Known rows, with every step that occurs:
K/H/N/Q/R/G: | -25 | -11 |  33 |  30 | -27 |  38 | -25 |  14 | -12 |   4 | -11 | -17 | -28 |  -1 |  -4 |  -1 |   3 |   3 | -16 |   2 | -25 |  -7 |   7 |   7 |  23 |   6 | -14 |  16 |   1 | -15 | -35 |
G/K/H/R/Q/N: |  21 | -23 |  37 |   1 |  -8 |  22 | -27 |  -9 |  24 |  -6 | -15 |   4 |  -3 | -15 |   2 | -16 |  -6 |   5 |  18 |   5 |   2 |  33 |   1 |  29 | -11 | -11 |  11 |  19 |  -9 |   1 | -28 |
X/Q/K/G/N/H/R: |   0 |  -9 |  67 |   5 | -10 |  22 | -18 |   0 |   9 |   2 | -10 |  35 | -25 |  13 |  -4 |   8 |   2 |   5 |  -5 | -28 |   5 | -15 | -40 |  -1 |  12 |  -8 |  12 |  -5 |  52 | -20 |  28 |
K/G: | -17 |  -6 | -52 | -15 |  -1 | -41 |  28 |  -2 | -15 |   2 |   4 | -18 |  32 |   3 |  15 |   5 | -11 |   4 |   5 |  -1 |  11 |  -8 |   8 | -26 |  -3 |  10 | -13 | -27 | -10 |  25 |  20 |
X/Q: | -19 |  19 | -55 | -26 |  -4 | -54 |  30 |  15 |  28 | -28 |  16 | -26 |  19 |  -5 |  10 |  -9 | -25 | -13 |  19 |  -2 |  -4 | -26 |  -5 | -14 |  19 |   6 |  25 | -11 |  -6 |  18 |  28 |
Q/R/G/N: |  13 |  -9 |   9 |  26 |  26 |  17 |  -3 |  -6 |  -7 |  15 |  -3 |   2 |  12 |  -2 |  12 |  30 |   2 |  -4 | -20 |  12 |  -8 |   4 |   4 |   6 | -13 |   6 |  -1 |  10 |   7 | -21 |  -1 |
K/H/R/G/N/Q: | -12 |  -8 |  45 |  30 |  19 |   3 | -22 |  -2 |  -6 |  -6 | -18 |  -7 | -21 | -22 |  -3 |  11 |  27 |  23 |  25 | -35 | -19 | -23 | -11 |  11 |  21 |  10 | -29 |   0 |  -4 |   1 | -40 |
H/R/G: |  12 |   3 |  -1 |  -5 |   7 | -40 |   1 | -16 |   2 |   6 |   3 | -11 |  25 |   1 |  -1 |  14 |  -1 |   3 |  22 | -55 |  -3 |  -5 |  15 |  -3 |  10 |  11 | -34 |  -2 |   0 |   8 |  -6 |
X/Q/R/G/K: |  -4 | -24 | -27 |  33 | -15 |  35 |  -5 |  11 |  19 |  -5 |  -6 |  -1 | -16 |   6 |  10 | -10 | -28 |  -6 |  -5 |  -3 | -12 |  33 | -10 |  18 |  26 |  -7 |  22 |  21 |  25 | -14 |  16 |
X/Q/N/H: |   3 |  29 |   1 | -18 | -24 | -15 |   6 |  22 |  27 |  -3 |  15 |   8 | -20 |  15 |  -8 |   2 | -19 | -26 |  21 |  19 | -10 | -24 | -25 |  20 |   0 |   0 |  32 | -22 |  26 | -23 | -21 |
R/Q/N/H: |   2 |  10 |  -2 |  -6 | -13 |  -8 |  -1 |   8 |   0 |   3 |   5 |   8 | -21 |  22 | -25 |  -7 | -19 | -18 |  14 |  18 | -15 | -12 |  -5 |  26 | -16 |   0 |  29 | -30 |  -9 |  -5 | -45 |
Q/R: |   8 |  19 | -40 | -18 |  -3 |   1 |  29 |  -6 |   3 |   6 |  21 | -18 |  41 |   0 |  16 |  11 |  -9 | -17 | -29 |  32 |  23 |   6 |  16 | -17 | -20 |   7 |   7 |  13 | -17 |  -2 |  21 |
Q/K/H/N: |  16 |  21 |  14 | -21 | -14 |  -4 |   2 |  -1 |   3 |   2 |   2 | -17 |  21 | -11 |   8 |  -5 |   3 |  -2 | -20 |  25 |   3 |   6 |  20 | -24 |  -8 |   4 | -22 |  29 |  -6 |  14 |  36 |
G/N/H: |  -8 |  34 |  -6 |  -6 |  36 | -21 |  10 |  -4 |   5 |   9 |  10 |   9 | -13 | -14 |  -7 |  17 |  28 |   4 |  18 |  15 |  10 | -36 | -13 |   2 | -16 |   8 |  -2 | -12 |   0 |  -9 | -15 |
N/Q/R: | -12 |   7 | -37 | -11 |  -9 |  17 |  29 |  13 |   1 | -13 |  22 | -13 |  19 |   2 |   9 |  -7 |   7 | -14 | -32 |  29 |  15 |  -8 |   0 |  -7 | -12 |   5 |  21 |   8 | -34 |  -1 |  -4 |
R/G/N/H: | -10 |  20 |  -2 |  27 |  29 | -19 | -10 |  -4 | -10 |  20 |  -5 |  10 | -34 |  -1 | -16 |  23 |  19 |   9 |  25 | -15 | -17 | -25 | -11 |  17 |   5 |  12 | -16 | -24 |  18 | -16 | -29 |
N/H/R: |  -3 |  43 |   5 | -22 |   8 | -26 |  11 | -15 |  13 |   3 |  15 |   4 |   7 |  -5 | -16 |  13 |  16 |  -2 |  23 | -31 |  20 | -28 |   1 |  -7 |  -2 |   5 | -24 |  -5 |  10 |  -9 | -13 |
X/Q/R/G/N/H: | -18 |   7 |  25 |  48 |  -1 |  33 | -23 |  11 |  11 |   4 | -11 |  18 | -55 |  12 | -12 |  23 | -13 |   0 |  -2 |  -1 | -30 | -22 | -33 |  24 |  26 |   1 |  29 |   4 |  49 | -41 | -16 |
K/G/X: | -17 |   3 | -89 |  -8 |  37 | -46 |  22 | -16 | -17 |   2 |   4 | -10 |  24 |  -8 |  12 |   6 |  -7 |  16 |  12 |  13 |  17 |  14 |  16 | -13 |  -8 | -27 |   2 | -19 |  -9 |  15 |  18 |
R/G/N/Q: | -17 | -11 |  -8 |  17 |  33 | -17 |   2 |  16 | -15 |  -8 |  -1 |  -4 | -13 |  -7 |  -2 |  -1 |  24 |   4 |  23 |  -9 | -21 | -21 |  -2 |  14 |   8 |  12 |  -3 | -24 | -21 |  12 | -30 |
N/H/R/Q/K: |   4 |  13 |  14 | -14 | -12 |   6 |  -9 |  -7 |   1 |  -3 |  -1 |  17 | -11 |  15 | -29 | -13 |  -9 |  -6 |  -8 | -18 |   6 |  -2 |  -6 |  -4 |   0 |  -5 |   3 |   2 |  -3 |   1 |   4 |

Rows:
| -14 |  -8 |  32 |  12 |  -9 |  70 | -12 |   6 |  16 | -10 |  -2 |  -7 | -19 | -25 |   8 | -22 |  31 |   4 | -17 |  31 |  11 |  20 |  10 |  10 |  -4 |  -2 |   3 |  41 | -13 | -16 | -21 |  G/K/H/N/Q/R
| -14 |   7 |  33 | -13 |  -5 |  30 |  13 |  15 |   9 | -18 |  16 |  -9 |  12 |   0 |   3 |  -8 |  24 | -14 | -19 |   8 |   9 | -13 |  21 |   1 |  -3 |   3 |  11 |  12 | -27 | -12 | -18 |  H/N/Q/R
|  28 |  -6 |  41 | -29 |  -3 | -17 |  -3 |   0 |  16 | -14 |   7 |   2 |  25 |  15 |  -9 |  -1 | -13 | -13 |  17 | -13 |   2 |   1 |  12 |  17 | -13 |  -8 |  20 |  -8 | -23 |   2 | -27 |  H/R/Q/N
|  -5 |  12 | -49 |  -9 | -27 |   0 |  22 |  13 | -12 |  -5 |   3 | -22 |   7 |  -7 |   8 | -22 |  -5 |  -4 | -28 |  36 |   5 |   0 |  -4 | -24 |  -3 |   8 |  -2 |  10 | -26 |  27 |  26 |  N/Q/K/H
|   4 | -14 | -52 |  11 |  15 | -19 |   4 |  -2 |  -2 |  10 |  -5 |  -7 |   1 |  -6 |   7 | -10 |   0 |   2 |  25 | -12 |  -4 |  32 |  12 |   6 |  -1 |   7 | -24 |  -5 |  -6 |  16 |   4 |  R/G/K
|   2 |   8 |  26 |  -6 |   2 |  -3 | -19 | -14 |  17 |   1 |  -6 |  37 | -26 |  17 | -11 |  16 | -12 |   4 |  30 | -16 |  -1 |   3 | -22 |  31 |   6 | -43 |  26 | -18 |  56 | -40 | -23 |  K/G/X/Q/N/H/R
| -14 | -10 | -29 |  20 | -15 |  17 |   9 |  12 | -19 |   1 |   5 | -14 |  -4 |  15 |  -2 |  -2 |  -3 |  -8 | -21 |   4 | -15 |   2 |   4 |   5 |   8 |  12 |   4 |  -4 | -13 |  -3 | -21 |  N/Q/R/G
|   9 | -13 |   5 |  15 | -25 |  15 | -14 |   2 | -16 |   4 | -10 |  -8 |  -8 |   0 |  -5 |  -6 |   1 |   7 | -14 | -20 | -16 |   9 |  -4 | -10 |  22 |   7 | -32 |  13 |  -3 |  13 |  -2 |  N/Q/K/H/R/G
| -32 |  16 |  12 | -12 |  -7 | -12 |   2 |  12 |   6 | -22 |   4 | -27 |  -5 | -24 |   1 | -18 |  25 |   9 |  14 |   8 |  -4 | -34 |  11 |  -9 |  14 |   7 | -11 |  -1 | -28 |  14 | -26 |  K/H/N/Q
|  -2 |   2 | -57 |   1 | -26 | -10 |   2 |   4 | -12 |  -4 | -11 | -17 |   7 |  -5 |   0 | -22 | -35 |   3 | -23 |  35 |  -4 |  12 |   4 | -16 |   2 |   3 |  15 |   9 | -26 |  34 |  35 |  R/Q/K/H
| -17 | -14 |  38 |  16 |  -7 |  32 |  -7 |  17 |  -6 |  -3 |   3 |  -7 | -14 |  10 |  -7 |  -4 |  13 |  -7 |  -9 | -19 | -19 |  -9 |  19 |  13 |  13 |   6 |  -5 |   1 |  -9 | -16 | -36 |  H/N/Q/R/G
|   6 |  -3 | -37 |  14 |  -8 |   5 |  12 |  -5 |  -8 |  14 |   6 | -13 |  18 |  11 |  10 |  17 | -21 | -10 | -21 |   3 |  -7 |  14 |  14 |  -6 |   0 |  11 | -10 |   7 |   1 |  -8 |   7 |  Q/R/G
| -25 |   6 |   4 |  12 |  18 | -10 |   1 |  -4 | -17 |  16 |  -2 |  17 | -21 |   0 |   1 |  21 |  22 |  12 |  13 |  -1 |   9 | -28 | -19 |   2 |  -7 |   7 |  -7 | -32 |  15 |  -6 |  -9 |  K/G/N/H
|  28 | -24 |  51 |   9 |  22 |  17 | -15 |   1 |  -9 |   2 |  -2 |  14 |  -3 |   4 |  -6 |  -1 |  31 |   3 |  -6 | -32 | -10 |   0 |  -1 |   7 |  -2 |   4 | -12 |   1 |  -7 |  -1 |  -4 |  H/R/G/N/Q/K
| -32 | -14 |  63 |  21 |  17 |   2 | -24 | -16 | -10 |  -5 | -18 |  31 | -31 |   0 | -19 |   8 |  13 |  23 |  25 | -40 |  -1 | -29 | -19 |  15 |  17 |  -7 |   2 | -32 |  10 |  -1 | -32 |  K/G/N/H/R/Q
|  -8 |  12 | -63 |  -3 |   8 |  -7 |   8 | -10 |   8 |   1 |   0 | -24 |  10 | -34 |  19 | -12 |   4 |  10 |  13 |  31 |  16 |  21 |   6 | -11 |  -6 |   3 | -16 |  22 | -15 |  18 |  15 |  G/K/H
|  -3 |   5 |   7 |  -5 |  14 |   4 | -10 |  -6 |  22 |  -7 |  -1 | -17 |   4 | -36 |  12 | -13 |  24 |  14 |  18 |  11 |  14 |  11 |  19 |  -2 |  -6 |   0 | -26 |  28 |  -7 |   8 |   1 |  G/K/H/N
|  -7 | -20 |  -6 |  -8 |  22 |   9 |  -3 |   5 | -20 |  -9 |  -2 |  11 |   2 |   4 |  -1 | -21 |  23 |   9 | -16 |  13 |   4 |  23 |  19 |  -5 |  -5 | -36 |  11 |  -3 | -13 |   6 |  15 |  H/N/Q/K/G/X
|  -7 |  13 | -33 | -11 | -20 |   0 |  29 |  11 |  29 | -19 |  17 | -16 |  22 |  10 |  14 |   2 | -30 | -19 | -23 |  20 |   4 |  -9 |  -6 | -13 |  12 |   1 |  38 |  15 |   5 |  -5 |  29 |  X/Q/R
|  18 |  -6 |  39 |  -9 | -18 |  -8 | -17 |  -8 |  14 | -10 |  -8 |  -5 |  12 |  -5 |  -3 |   1 | -21 |   4 |  11 |   2 |  -5 |  -1 |   4 |  16 |  -6 |  -3 |  11 |   1 | -14 |   5 | -32 |  K/H/R/Q/N
|  -6 | -30 |  26 | -16 | -19 |  15 |  10 |  23 | -21 | -10 |   4 |   3 |   7 |  15 |   7 | -23 |  16 |  -1 | -19 |  -4 |   0 |   0 |  13 | -18 |   0 |   2 | -10 | -15 | -16 |  17 |  18 |  H/N/Q/K/G
|   6 |   9 |  -7 |  -9 |  10 |  -1 |  -4 | -21 |  21 |  -1 |  -1 | -12 |  16 | -40 |  13 |   0 |  17 |  15 |  21 | -10 |  27 |  20 |   4 |  -8 |  -2 |  -1 | -31 |  34 |  -4 |  10 |   6 |  G/K/H/R
|  39 |  -7 |  57 |  15 |   5 |  31 | -30 | -11 |   5 |  31 |  -5 |  32 | -33 |  14 | -16 |  14 |  16 |  -2 |  31 | -33 |  -5 |  24 |  -8 |  44 | -15 |  -2 | -26 |   0 |  39 | -38 | -49 |  Q/N/H/R/G/K
|  -3 | -19 | -40 | -16 | -36 | -17 |  22 |  20 |  -1 | -12 |   2 |  -5 |  14 |  21 |  15 | -14 | -42 |  -8 | -21 |   6 |  -2 |   6 | -12 | -30 |  14 |  -5 |  21 | -12 |  17 |  22 |  65 |  X/Q/K/G
|  10 |   9 | -48 | -29 | -20 | -26 |  30 |  18 |  22 | -20 |  14 | -12 |  19 |   8 |  11 | -19 | -28 | -20 | -14 |  15 |   5 |  -4 |  -5 | -28 |   8 |   3 |  27 |   9 |  -3 |  20 |  63 |  X/Q/K
|  14 |  -6 | -83 | -12 |  19 | -18 |  15 | -15 | -25 |  12 |   6 |   6 |  29 |   9 |  11 |  -3 | -16 |  11 | -23 |  31 |  19 |  40 |  12 | -24 | -22 | -32 |   6 |   3 |  -3 |  15 |  55 |  Q/K/G/X
| -13 | -12 | -10 |  -3 |  30 | -29 |  11 |  -4 | -14 |   1 |  -1 |  -4 |  22 | -10 |  21 |  13 |   8 |  14 |   5 |   5 |   8 | -13 |   1 |  -8 | -11 |   3 |  -3 | -24 |  -6 |  17 |  15 |  K/G/N
| -10 | -20 |  20 |   6 | -29 |  15 | -16 | -12 | -19 |   7 | -13 |  25 | -20 |  24 | -20 |  -9 | -17 |   5 | -12 | -32 |   3 |   4 | -12 |  -3 |  10 |  -7 |   1 | -16 |  11 |   7 |  11 |  N/H/R/Q/K/G
|  41 |  -5 |  44 |  16 |  11 |   9 | -26 | -18 |  -8 |  19 | -17 |   6 |   7 | -12 |   6 |  20 |   6 |  17 | -15 | -12 |  -4 |  14 |  -5 |  -7 |  -1 |   1 | -35 |  26 |  19 |  -6 |  19 |  Q/K/H/R/G/N
|  14 |  -4 | -11 | -18 |  -5 | -29 |  13 |  12 |   3 |  -7 |   4 |  -6 |  20 |  10 |  -8 | -12 | -23 | -17 |  10 |  26 |  -9 |   1 |  13 |  13 | -19 |   2 |  34 | -21 | -32 |  15 | -22 |  R/Q/N
|  34 |  33 |  45 | -29 |  -4 |  -5 |   2 | -13 |  13 |  13 |  12 |  18 |   4 |  10 | -15 |  22 |  15 | -13 |  18 | -13 |  16 | -17 |  -4 |  15 | -27 |   3 | -13 |  -4 |  12 | -30 | -35 |  Q/N/H/R
|  -8 |   3 |  11 |   3 |  23 |  35 |  19 |   9 |  -2 | -12 |  16 |   0 |   7 | -11 |   7 |   6 |  28 |  -6 | -24 |  35 |  12 | -15 |  -4 |   5 | -16 |   6 |  25 |  11 | -30 | -11 |  -8 |  G/N/Q/R
|   8 | -13 | -47 | -17 | -14 | -13 |  22 |   3 | -26 |   7 |   8 |  -5 |  37 |  14 |  21 |  -4 | -19 |  -6 | -27 |  15 |  13 |  21 |   4 | -34 | -16 |   3 |  -7 | -11 |  -6 |  26 |  58 |  Q/K/G
|  19 |  33 |  -5 | -21 |  -9 | -13 |  13 |   0 |   3 |  20 |  21 |   9 |  -3 |  13 |  -9 |  12 |  -1 | -20 |  10 |  30 |   7 |  -8 |  -2 |  13 | -31 |   5 |   3 | -19 |   6 | -19 | -34 |  Q/N/H
|  12 |   5 |  62 |   3 |  20 |  18 | -19 |  -8 |   6 |  -1 |  -5 |  34 | -24 |   2 | -25 |  -3 |  13 |   5 |  -4 | -14 |   3 | -11 | -13 |  14 |  -8 |  -3 |  14 |   3 |   0 |  -9 |  -1 |  G/N/H/R/Q/K
|  16 |  -4 |  60 |   5 |  14 |  25 | -12 | -17 | -11 |  20 |  -7 |  40 |  -8 |  11 |  -4 |  20 |  25 |  11 | -16 | -17 |  20 |   1 | -20 |  -6 | -15 |   0 | -19 |  -6 |  30 | -18 |  22 |  Q/K/G/N/H/R
|   5 | -19 |  31 |  39 |  -7 |  57 | -28 |  -8 |   1 |  20 | -17 |  -4 | -18 | -17 |   9 |   1 |   8 |  11 |  -8 |   7 | -12 |  41 |  16 |  12 |   8 |  -4 | -28 |  47 |  21 | -24 |  -9 |  Q/R/G/K/H/N
|   0 |  15 |  17 | -21 | -31 |  -4 |  -6 |  18 |  25 | -18 |   0 | -16 |   0 |  -9 |   5 | -16 | -22 |  -2 |  -8 |  15 | -15 |  -8 |  -1 | -23 |  18 |  -3 |  12 |  24 |  16 |   7 |  44 |  X/Q/K/H/N
|  -8 | -33 | -29 |  32 |  -4 |  48 |  -2 |   9 |  -5 |   4 |   3 |  -1 | -17 |   4 |   5 | -15 |   6 |  -6 | -10 |   0 |  -3 |  37 |   2 |  17 |   4 |   4 |   7 |  15 | -13 |  -6 | -18 |  N/Q/R/G/K
|  -8 | -33 | -45 |   1 | -23 |  -8 |   9 |   6 | -24 |  -6 |  -9 |   0 |  13 |  21 |   5 | -17 | -37 |  -3 | -25 |  10 |  -6 |  19 |  10 | -22 |   5 |   3 |  18 | -24 | -23 |  41 |  42 |  R/Q/K/G
|   2 |   5 | -81 |  17 |  -5 | -20 | -13 |   0 |  -2 |   1 | -16 | -12 | -20 |  -3 |   2 |  -7 | -46 |  11 |  -5 |  20 | -31 |  30 |  -7 |  -5 |  31 | -36 |  20 |  21 |  30 |   6 |  46 |  R/G/X/Q/K/H
|  -1 |  25 |   9 |   2 |   2 | -25 | -12 | -21 |   0 |  16 |  -2 |   4 | -15 |   7 | -20 |  18 |   7 |   5 |  28 | -61 |  -7 | -18 |  -2 |   6 |  14 |   9 | -38 | -11 |  23 | -14 | -34 |  N/H/R/G
|  -5 |   2 |  -1 | -24 |  14 | -38 |   6 |  -9 |  15 | -25 |   2 | -11 |  28 |  -7 | -11 |  -8 |  -9 |   0 |  23 | -31 |   5 | -15 |  14 |  -6 |   9 |   4 |   6 |  -9 | -30 |  26 |  -6 |  H/R/Q
|  17 |  -3 |  38 |   5 |  43 | -23 | -11 | -15 |   6 |   5 |  -4 |   1 |  14 | -13 |  -1 |  26 |  24 |  11 |  27 | -43 |  -2 | -10 |   4 |   7 |   1 |   8 | -31 |  -3 |   3 |  -5 | -14 |  H/R/G/N
